Each row was made from one small tree. Brackets hold a mark, then the marks that hang from it, in alphabetical order. Every link used is in the known rows. Write each row's tree.
Known rows:
(lisig (pupid (nedov vagup))): [  9   6  -3  -5  -8   3   2   8   0  -4   1  10  11   1  -6  14  -3 -21
   6  -8   0  18  14  -7  -5]
(dabo vagup): [  8  -1  13 -11 -12  -8   4   8  12   6  -7  21   7  -3  -1   6   8 -19
 -13  -8  -7  -1  12 -12  -8]
(zabom (dabo zakona) (nedov vagup)): [ -3  -6   0 -11  -8   5  12  14  -6   0   0  13   8  -3 -13   9   3 -20
  20 -15  23   8  22  -3 -15]
(nedov vagup): [ -3   2  -2  -4 -19   0   0   6  -3   2   0  18  10   1  -9  13   0 -18
   2 -10   3  12  19  -9  -8]
(lisig (pupid (nedov bebe vagup zakona))): [  3   2 -11  17  -8   9  -8   4   8  -7   8  10   5   6 -14  15  -4 -21
  11   1   4  27   9  -2 -12]
(pupid lidut (nedov vagup zakona)): [  4  -7 -11  12 -13   8 -16   1  -5  -2   7   8  -8  -2  -3   8  -6 -14
  15  -9   3  25   1  -7 -11]
(dabo vagup zakona): [  7  -6   9 -19  -5 -11   1   7   8   8 -21  18  -2  -5  -2   3  13 -19
  -7  -9   0  -4   3 -11  -7]
(pupid dabo): [  3   2   8 -11  -6  -8   8   9   2   0  -2  11   4  -1 -11   5   4 -18
  -9  -8  -2  12  13 -11 -11]
(vagup (nedov pupid)): [  3   2  -2   7 -13  -3  -6  11  29   7  -6  30  -9   2  -7  10   5 -23
 -23  -9  -7  11   6  -2 -11]
(pupid dabo (nedov bebe vagup zakona)): [  5   2  -9   9 -10   2 -14  -2   0  -7  12  -1 -10   4 -12  10  -1 -21
  13  -1  12  31  10  -1 -18]
(nedov bebe (pupid dabo) zakona): [ -5  -1 -10  19  -8  -1  -9   3  18  -4  12  14  -5   5 -19   7   3 -22
  -9   2   4  20  10   0 -20]
(bebe (dabo (vagup nedov) zakona)): [ 25  -7   4 -23  -7 -23  -6  12  26   8 -32  16 -15  -2   7   0  11 -22
 -20 -15  -1   2 -12  -7  -8]
(lisig (pupid dabo lidut nedov)): [ 23   3   3  -2   7  -4   7  11   1  -8   3   0  -6  -3   5   4  -4 -15
  -3 -11  -8  21   1  -8  -8]
(nedov (pupid lidut) zakona): [ -5 -10 -11  21 -12   6 -10   6  13   0   6  24  -2  -2  -8   5  -1 -15
  -6  -6  -4  14   2  -5 -13]
(zabom (dabo (vagup nedov))): [ 16   1  16  -6 -15  -8   0  15  22  10  -6  20   0  -5   0  10   3 -21
 -20 -15  -4   7  17  -6 -13]
(pupid dabo lidut lisig): [ 16  -3  10   8 -10  -7  -1   9  -7  -5   3   3 -22  -6  11   0  -1  -8
 -13 -12   2  17   2  -6 -12]
(pupid lidut (nedov (bebe dabo))): [ 30   4   5  11 -10  -7  -5   5   7   0  -7  12 -17  -3  15  -1   6 -19
   1 -19  -6  18   4  -4 -17]
(zabom (nedov (pupid dabo lisig) vagup)): [  4  -2  -9   3 -17   1  -1  11   5 -11  15   5 -14   2  -2   6   0 -18
  -2  -6  20  16   9   5 -17]
(nedov pupid vagup zakona): [-15  -6 -18  10 -21   6 -15   2  10  -1   8  21   8   4 -20  13  -2 -20
   1  -1   8  18  13  -3 -12]
(bebe (dabo (vagup (nedov pupid zakona)))): [ 15  -9 -10  -2 -18 -13 -18  10  43   4 -10  22  -7   2  -4   4   4 -24
 -27  -7  -5  11 -10  -3 -13]
(bebe dabo): [ 10  -1   7 -14 -12 -11   5  11   8   3 -12  21  11   0  -5   2   6 -20
  -9 -14  -5   7  10 -13  -9]
(dabo zakona): [ -3  -4   8 -11  -1  -5   5   7   2   7 -18  21   0  -2 -10   4  10 -18
  -2  -9   4   2   7 -11  -7]
(lisig pupid): [  1   3   6  -3  -4  -1  15  14   9  -1  -5  22  19   1 -12  10   1 -18
  -9  -6  -9   8  13 -12  -5]
(pupid lidut): [  7  -2   5   7 -10  -1   5   9   1   3  -4  21  -2  -5   2   4   1 -13
  -5 -13  -8   9   8 -11  -9]
(pupid (nedov bebe vagup)): [  8   9   0   9 -16   4  -8   1   0   0   2  13  -7   2  -2  12   4 -22
  11  -9   5  19  20  -2 -15]

Write each row's tree:
[ 26  -5  11   2 -13 -13  -4   8   0  -4   1  -1 -23  -8  19  -1   1  -9
 -20 -10   0  10  -2  -6 -12]
(pupid (dabo vagup) lidut lisig)
[ 21  -3   7 -12  -9 -20  -2   6  14   4 -23  14  -7  -1   5  -1  15 -22
  -9 -12   4   0   3  -5 -15]
(nedov (bebe (dabo vagup zakona)))
[ -3  -3 -16 -12  -6  -9  -9   3  -1  -3  -4   6  -7   0 -10   8   4 -21
   0  -7  15  15  11   1 -12]
(nedov (pupid (dabo zakona)) vagup)
[  8  -2   7  -3 -13   3  10  17  23   2   9  23  11  -4  -5   6   6 -25
  -6 -13   4  -1  25  -1 -19]
(zabom (dabo vagup) (nedov pupid))
[  6   4 -16  30 -23   3 -12   3   6  -4  10  19 -10   0   4  12  -1 -17
   0 -10   2  18  18   4 -19]
(nedov bebe (pupid lidut) vagup)
[ -9  -2  -9  19 -19   5 -10   1   4  -2   7  17   6   6 -18  14   0 -19
   7  -2   8  21  14  -4 -16]
(nedov bebe vagup zakona)
[  3  -2  10   4  -2   4  17  15   6   2  -3  20   0  -1 -12   4  10 -22
  13 -14  17   5  22   0 -21]
(zabom (dabo zakona) (nedov bebe))
[  2  -1 -12  23  -9  -3 -15   6  33  -2   7  15 -19   7 -16   9   1 -23
 -19   1   2  26  -2   4 -21]
(vagup (nedov bebe (pupid dabo) zakona))
[ 18  -8   7 -28  -7 -21   0   9  10   6 -27  14   0  -3   3  -2  14 -21
 -10 -14   1  -3  -1 -11  -9]
(bebe (dabo vagup zakona))
[  6  -8   1   1 -13  -5 -10   9  29   7  -8  22  -6   1  -9   8   2 -19
 -20  -2  -5   9  -8  -9  -9]
(dabo (vagup (nedov zakona)))
[ 18 -10  -2  -9 -15 -14 -11  11  32   5 -15  19  -4   2  -4   3   4 -21
 -22  -8  -5  11 -12  -9 -10]
(bebe (dabo (vagup (nedov zakona))))
[ 27  -2   6 -16 -16 -19  -4  13  30   7 -19  20  -6   0   6   4   6 -21
 -27 -14  -9   5  -5  -9 -10]
(bebe (dabo (vagup nedov)))
[  7  -6  16 -17  -6  -8   2  10   4   9 -13  15   6  -8  -3   5  10 -20
  -3 -14   6   0  20  -9 -12]
(zabom (dabo vagup zakona))
[  9   2  -7   8   0 -12 -10   7  26   2 -10  13 -30   3  -6   6   9 -24
 -18  -7   6  17  -1   6 -19]
(vagup (nedov bebe (pupid (dabo zakona))))
[  6  -2   0  -6   7   0   3   8   9  -7   4   3   5   2 -17   6  -3 -19
   1   1  -2  24  -1  -9  -8]
(lisig (pupid dabo (nedov zakona)))
[ 19   2   5   6   2   2   7  11   4  -2  -2  13   0  -4   4   6  -2 -15
  -1 -12 -11  15   3  -9  -6]
(lisig (pupid lidut nedov))
[ 22  -3   4   1 -13  -8 -13   3  21   2  -7  12  -7   1   1   0   9 -24
  -3  -6  -2  13  -1  -6 -17]
(pupid (nedov (bebe (dabo vagup)) zakona))
[ 10  -6  -3  13   2   8   0   9   7  -4   1  12   0  -2  -5   6  -5 -15
   4  -6  -8  21  -5 -10  -7]
(lisig (pupid lidut (nedov zakona)))
[ 21   3  13 -21  -3 -11  -2   5   8   2  -4   2  -9  -4   3   2   7 -21
  -9  -8  -4   9   7  -9 -11]
(pupid (dabo vagup) nedov)
[ 23   0   1   6 -14  -4 -14   3 -15  -8   8  -9 -30  -5  18   3  -5 -10
   3 -13  10  28   3  -1 -12]
(pupid dabo lidut lisig (nedov vagup))
[ 15   6   1  25 -14  -8 -14   9  26  -2   3  12 -37   4   5   7   4 -19
 -30  -6   5  23   3   9 -20]
(vagup (nedov bebe (pupid dabo lisig)))
[ 13   0   4 -21  15  -8   8   9   1  -4 -12   0  -6  -1  -7   3   5 -21
   1  -7   3  15  -1  -7  -6]
(lisig (pupid (dabo zakona) nedov))
[ 25   8   5   1  -3  -6   6  11  15  -4  -8  14   4   3   1   5   4 -24
  -3 -11  -7  17   8  -5 -13]
(lisig (pupid (nedov (bebe dabo))))
[ 22   3  15  28 -12   2 -10   4   0  -1   1  11 -33  -4  20   1   4 -13
  -2 -13   2  19   4  -1 -16]
(pupid lidut lisig (nedov bebe))
[ 17   0   3  13 -19   3 -14   4 -12  -3   3   5 -25  -6  18   6  -3 -11
   5 -15   7  22   5  -3 -10]
(pupid lidut lisig (nedov vagup))
[ -6  -6 -10  15 -12   2 -13   9  33   5  -2  29  -8   4 -17  10   1 -22
 -18  -2  -2  17  -3  -3 -11]
(vagup (nedov pupid zakona))
[ 24  -7   0 -14   8 -16   8  12   4  -6 -12  -2  -7  -6   6   1   2 -13
 -11  -7  -3   7  -7  -8  -7]
(lisig (pupid (dabo vagup zakona) lidut))
[ 14  -5  13 -13  -6 -11  -3  14  19  11 -18  17 -10  -7   0   7   8 -21
 -14 -15   4   5   9  -4 -12]
(zabom (dabo (vagup nedov) zakona))
